Each row was made from one small tree. The marks that hang from a mark follow it in brackets, in alphabetical order. Every link used is in the known rows. Write each row's tree.
Known rows:
E{Y{S Z{N W{C}}}}: [-16 -35 -59 -12  16  15 -21 -18 -22  -3 -17 -69 -41 -13  -3  -5]
Y{E S Z{N W{M}}}: [-12  -8   2 -49  30  16 -39 -35 -30 -31 -17  -4 -49 -27  -6  -1]
W{C M}: [-19   9 -10 -41  29 -70   3 -11   1  47 -12  50  26  -1  14  25]
N{Z{W{C}}}: [-11   3  32   0 -15 -30 -13  -3 -17  26  -8 -35  17 -16  -3  39]
Y{S Z{N W{M}}}: [-14 -18 -26 -43  29   6 -11 -63 -36 -15 -23 -45 -11 -29  -1  10]
Y{E S Z{W{C M}}}: [  8   4  18 -40  13 -31 -34 -21 -47 -27 -17 -15 -30 -20   9   0]
E{Y}: [-16 -22 -51  19   1  16 -15  15  22   5   1 -49 -34  12   8 -13]
C{W{M}}: [-15  14 -38 -11  15 -55 -13  -1   3  23   1 -21  35  11  -7   3]
W{Z}: [ -9  23   8  21  -5  15  -2 -38 -14  -2  -7  15  40  -6 -12 -26]
E{Y{Z{N}}}: [-27 -27 -71  -6   5  47  -6  26  20   6 -12 -36 -52  -2  -2 -14]
E{Y{S Z{W{C M}}}}: [-11 -27 -57  -8  10 -17 -21 -25 -19  -3 -18 -90 -28  -7  20  -5]
N{Z{W{C{F} M}}}: [-14   8   4 -29   2 -60 -11 -14  -6  51 -14 -34  23 -17   4  63]
Z{N W}: [-16 -14  -8 -21  36  18 -33 -35 -16  14 -10   5  14  -9 -20  50]
M{W}: [  9  -5  -1 -17  24 -19 -11  21   8  -2   1 -31  20   2  -2   2]
Y{E}: [  2  10  25  -5   1   9 -29  28   6 -14   7  39 -39   4  -4 -11]
E{Y{S Z{N}}}: [-24 -37 -67  -7   6  41  -4  -8   1 -14 -10 -66 -64 -11  -3 -40]
Y{E S Z{N W{C{F}}}}: [ 14  -4  -1 -61  19  -3 -34 -11 -48 -14 -16   5 -50 -28 -22  16]

Which tree is each row?
[-31  28 -42 -63  48 -53   0 -49  -5  77 -23  86  57 -16 -23  29] : W{C{F} M Z{N}}
[ -9  25 -26 -40  23 -25   1 -27 -22  58 -15  75  44 -16 -39  19] : W{C{F} Z{N}}
[-11  37 -31 -43  27 -74   3 -41 -11  64 -19  55  64  -9  -5  22] : W{C{F} M Z}
[  5   8 -22 -46  36 -77 -27 -31 -22  52 -16  -3  44  -2   8  82] : Z{W{C{F} M}}
[-31  -5 -17 -53  60 -37 -32 -43 -14  52 -20  47  36 -10  -8  72] : Z{N W{C M}}
[-18  31 -74 -37  30 -53 -13 -28  -1  55  -7   5  57   0 -38  19] : C{F W{M Z{N}}}
[  1 -11  11 -35  15  33 -37 -22 -41 -44 -13 -11 -57 -27 -16  -8] : Y{E S Z{N W}}
[ -3  38 -62 -22  13 -70 -11 -24  -5  44  -5 -19  65   5 -25  12] : C{F W{M Z}}
[ -7 -33 -77 -27  16   2 -19 -15 -21   9 -17 -78 -43 -13  -7  10] : E{Y{S Z{N W{C{F}}}}}
[-15  -8  -5 -36  40 -13 -29 -26 -27  36 -13  36  25 -10 -23  62] : Z{N W{C}}
[ 24   5 -18 -47  30 -68  -6  36  -2  37  -4  -9  26   0 -11  34] : M{W{C{F}}}
[-46  24 -13 -39  46 -33  -2 -55  -8  57 -22  98  60 -13 -17   4] : W{C M Z{N}}
[  4  19  10 -14  24 -40 -10   2 -15  19  -9  13  63  -4 -16 -10] : M{W{C Z}}
[-26   1  17  -4  -3 -21 -16 -26   2  21 -10 -52  17 -15  11  38] : N{Z{W{M}}}
[ -3  14 -36 -63  31 -89   4  -5   3  66 -13  38  22  -2   8  50] : W{C{F} M}
[  1  15 -21 -47  43 -41 -11   1  -9  45 -12  30  53 -10 -34  16] : M{W{C{F} Z{N}}}
[ -2  -5 -25 -53  42 -30 -29 -21 -26  52 -14  27  22 -11 -28  82] : Z{N W{C{F}}}
[-38  25 -40  -9  27 -27 -15 -37  -2  31  -7  20  63   1 -31 -12] : C{W{M Z{N}}}
[-19  -2 -40 -71  61 -52 -29 -38 -12  68 -21  37  33 -11 -14  91] : Z{N W{C{F} M}}
